What can hang from each mark
X: W
M: W Y
W: G J M
T: W
Y: G M
G: S
S: J
J: W

Each row was made from one small tree. The marks that hang from a mark follow it in brackets, in alphabetical order. Every link used is in the known rows. Write each row's tree.
Known rows
X[W[M]]: [ 30.1  -3.1  21.4 -32.9  21.4   4.9  -6.8 -12.2 -17.5  -7.9  34.5  30.5
 -22.3  16.6 -33.6  16.0   4.3   5.0   1.7]
W[G J M[Y]]: [ 22.3 -10.8   0.7 -56.4   3.3  18.2 -23.5 -21.6 -23.6 -13.7  38.6  20.8
 -19.2   7.9  -4.1  19.6  -4.2 -21.2  20.3]
M[W]: [ 24.8   7.7  -0.3 -41.8   3.8  -8.9  -9.3 -16.1 -34.4 -10.1  34.0  33.1
  -0.4  18.0 -42.4 -11.9   3.4  19.0  -7.3]
M[W[G[S] J]]: [ 12.6 -14.2   8.4 -55.9   8.2  19.5 -14.2 -27.6 -37.3  12.7  19.8   9.8
   9.0  10.9 -26.9  11.7  12.2  -0.9   8.7]
Y[M[W[G J]]]: [ 31.3  -4.3   9.8 -67.2   9.9   8.3   2.6 -31.9 -23.2   5.5  34.2  22.0
   2.9  25.2 -16.4   8.7  14.3 -14.4  20.6]
T[W]: [ 23.4   7.2  -4.2 -42.4   5.1   2.2 -17.2 -16.3 -17.5  -1.0  31.8  39.4
   8.9  15.5 -44.9  -7.8   4.2  10.9   4.5]
T[W[G[S] J M[Y]]]: [ 10.9 -17.3   4.3 -53.3  19.9  32.5 -29.3 -26.7 -18.4   9.4  14.4   6.1
  -2.4   1.6 -13.5  36.1  -3.8 -11.4  25.0]
S[J[W[G M[Y]]]]: [ 46.4  -4.2  -0.4 -34.8  21.7  22.0 -32.1 -14.6 -26.0  -6.4  17.7  18.3
 -22.5  12.0 -19.6   4.8   4.7 -14.3  16.8]
X[W[G M]]: [ 31.8  -4.1  18.4 -39.1  20.3  21.2  -9.9 -16.1 -23.8  -6.4  26.2  13.2
 -18.0  20.7 -25.6  30.9   7.1  -9.3  14.9]
S[J[W]]: [ 45.4  -1.7   2.1 -32.3  12.2   2.7 -21.0 -11.7 -23.0   5.1  29.1  44.6
  -6.0  14.3 -44.6 -29.4  18.0   3.3  -2.3]
S[J]: [ 40.5   0.3  -7.2 -34.4   1.6  -7.4  -7.3 -15.9 -22.5  -2.0  45.1  41.3
  -5.3  10.1 -43.9 -25.0  12.0  -4.4  -4.0]
Y[G[S[J[W[M]]]]]: [ 36.8 -22.1  20.6 -27.5  31.4  14.8 -18.0 -24.8 -11.2  30.4  11.3  28.1
 -14.7  25.0 -29.9  -5.1  22.0  -0.6   3.7]
X[W[G[S] M]]: [ 19.8 -15.9  22.7 -37.3  29.2  23.5  -7.1 -19.1 -22.8   9.2  13.9   0.3
 -13.5  14.5 -28.0  35.5   7.9  -0.8   7.2]
G[S]: [ 12.5 -10.8   3.9 -41.5   5.9  -6.7  -5.4 -18.5 -21.8   8.0  30.8  27.1
  -0.2   9.6 -39.1 -13.5   4.4  16.9 -15.1]
J[W[G[S] M]]: [ 21.6 -18.2  16.5 -40.7  19.5  25.2 -19.2 -22.4 -24.9  14.2   1.8   8.3
  -3.2  21.0 -24.2  19.7  15.3   6.8  10.8]
W[G[S] M]: [ 17.6 -15.9   7.3 -44.4   8.5  16.0  -4.7 -26.4 -24.0   6.8  17.6   4.7
  -1.8  16.5 -23.7  24.5  10.4   0.1   8.4]
X[W[G]]: [ 28.9   0.3  12.3 -42.4  16.1  12.6 -13.2 -12.6 -25.7  -3.2  29.7  18.3
 -10.9  17.3 -33.2   7.6   4.4  -4.8   4.4]
J[W[G[S] M[Y]]]: [ 18.0 -14.1  10.6 -41.8  27.0  21.2 -29.5 -16.6 -26.6   4.5   3.8   3.5
 -17.8  10.0 -14.8  16.0  -3.4   8.0   5.7]

Which tree is each row?
[  9.6 -11.5   1.1 -56.5  15.6  14.8 -24.6 -22.0 -38.2   2.4  21.6   6.9
  -4.2   1.1 -19.4   7.8  -5.6   1.8   3.1] -> M[W[G[S] J] Y]
[ 18.3 -13.3  10.0 -45.0  15.3  18.8 -22.1 -17.9 -27.2  16.8   5.3  13.0
   3.8  17.3 -31.4  -3.7  13.5  10.6   0.1] -> J[W[G[S]]]
[ 10.0 -25.7  15.3 -48.7  21.0   7.3 -20.8 -26.1  -9.7  12.7  32.9  28.0
 -25.6  11.5  -5.4   5.8  -4.9  -7.0   1.2] -> W[J M[Y[G[S]]]]
[ 31.4  -5.2  -3.4 -37.3  15.7  12.7  -8.3 -25.7 -39.7  12.6  15.9   5.0
   8.2  10.0 -43.2   1.6  15.8   0.7   2.3] -> M[W[G[S[J]]]]
[ 26.0  -1.8  -4.7 -46.3   6.4   9.4 -18.9 -17.6 -25.9 -18.5  31.5  14.7
 -20.6  12.5 -13.6  15.0  -9.3  -7.5  11.2] -> W[G M[Y]]
[ 38.5 -11.2  13.7 -40.1  34.8  -9.9  12.0 -34.0 -12.6  33.3  25.0  22.9
  -4.6  28.4 -34.0 -15.8  17.1   0.9  -2.6] -> Y[G[S[J]] M[W]]
[ 20.4 -16.3  15.5 -64.1  18.4  11.8   6.1 -34.8 -24.3  21.7  23.5   8.2
   7.2  19.6 -18.2  13.7  16.5  -5.6  14.0] -> Y[M[W[G[S] J]]]
[ 48.3  -5.7   9.4 -28.4  15.9  10.6 -17.7 -15.9 -20.2   2.4  24.7  38.8
 -13.7  18.4 -36.7  -5.6  19.8  -1.4   8.5] -> S[J[W[M]]]
[ 22.9  11.2 -10.1 -49.2   9.7   2.5 -23.8 -15.7 -40.3 -18.7  26.3  13.3
 -10.1  11.4 -25.4  -1.5 -11.6   6.2   1.5] -> M[W[G] Y]
[ 34.1 -13.5  10.7 -29.1  41.8  22.1 -16.3 -15.3 -25.0   5.1  17.8  -2.1
 -28.3   0.0 -26.8  25.5  -2.3 -12.3   6.6] -> X[W[G[S[J]] M[Y]]]
[ 29.6  -8.7  -6.2 -34.8  28.1  26.4 -23.2 -23.3 -21.4   9.4  10.5   0.3
  -4.0   0.7 -30.1  26.1  -0.3 -10.6  20.2] -> T[W[G[S[J]] M[Y]]]
[ 14.2 -13.0  -0.1 -44.7  16.3  12.3 -15.8 -21.1 -24.6  -3.4  19.3   1.8
 -15.9   6.1 -15.2  20.7  -8.7   0.8   3.1] -> W[G[S] M[Y]]
[ 49.6  -7.2   6.2 -34.4  14.2  26.0 -20.9 -20.0 -25.0   3.8  17.0  22.1
  -9.0  21.5 -27.6   9.4  22.9 -15.6  22.3] -> S[J[W[G M]]]
[ 41.7 -20.2  20.9 -39.1  38.2   0.1  -0.8 -29.6  -0.1  42.3  18.0  32.0
 -10.8  30.2 -29.1 -26.5  21.6  -2.7  -2.6] -> Y[G[S[J[W]]] M]
[ 45.1  -7.3   8.8 -30.4  30.4   7.8 -31.1 -16.4 -12.7   5.2  25.3  38.4
 -32.9  21.2 -19.7 -14.2   2.1  -8.0   5.2] -> S[J[W[M[Y[G]]]]]
[ 17.0 -12.9  16.3 -38.3  36.8  19.0 -16.9 -13.4 -24.4  -0.4  15.6  -3.7
 -28.1   3.8 -20.3  31.4 -10.3   1.0   2.4] -> X[W[G[S] M[Y]]]
[ 17.5 -25.8  28.8 -47.6  25.7  32.9 -11.5 -22.9 -20.2  14.3  20.8   6.3
 -13.2  10.4 -18.5  40.1  13.8 -15.1  16.3] -> X[W[G[S] J M]]
[ 20.4   1.1  -3.9 -58.7   6.2  11.2 -27.2 -18.6 -38.7 -13.4  33.3  20.1
  -9.3   6.0 -16.6   2.7  -6.3  -7.3  10.8] -> M[W[G J] Y]
[ 27.2  -5.0  -0.7 -32.8  31.9  -6.1 -19.7 -21.5 -27.0  13.0  24.1  20.9
 -16.7   8.6 -36.0 -21.3  -4.0   8.5 -13.4] -> M[W Y[G[S[J]]]]
[ 40.1  -7.9   4.0 -46.1  26.5   5.3  12.3 -32.4 -26.8  21.7  18.6   2.9
   5.8  18.6 -34.0   3.4  18.4  -5.5   7.8] -> Y[M[W[G[S[J]]]]]
[ 12.0 -21.7   6.9 -57.4   1.4  18.0 -14.1 -26.5 -25.4  14.1  28.9  16.3
   5.4   9.0 -22.6   4.6  13.1 -10.4   7.5] -> W[G[S] J]
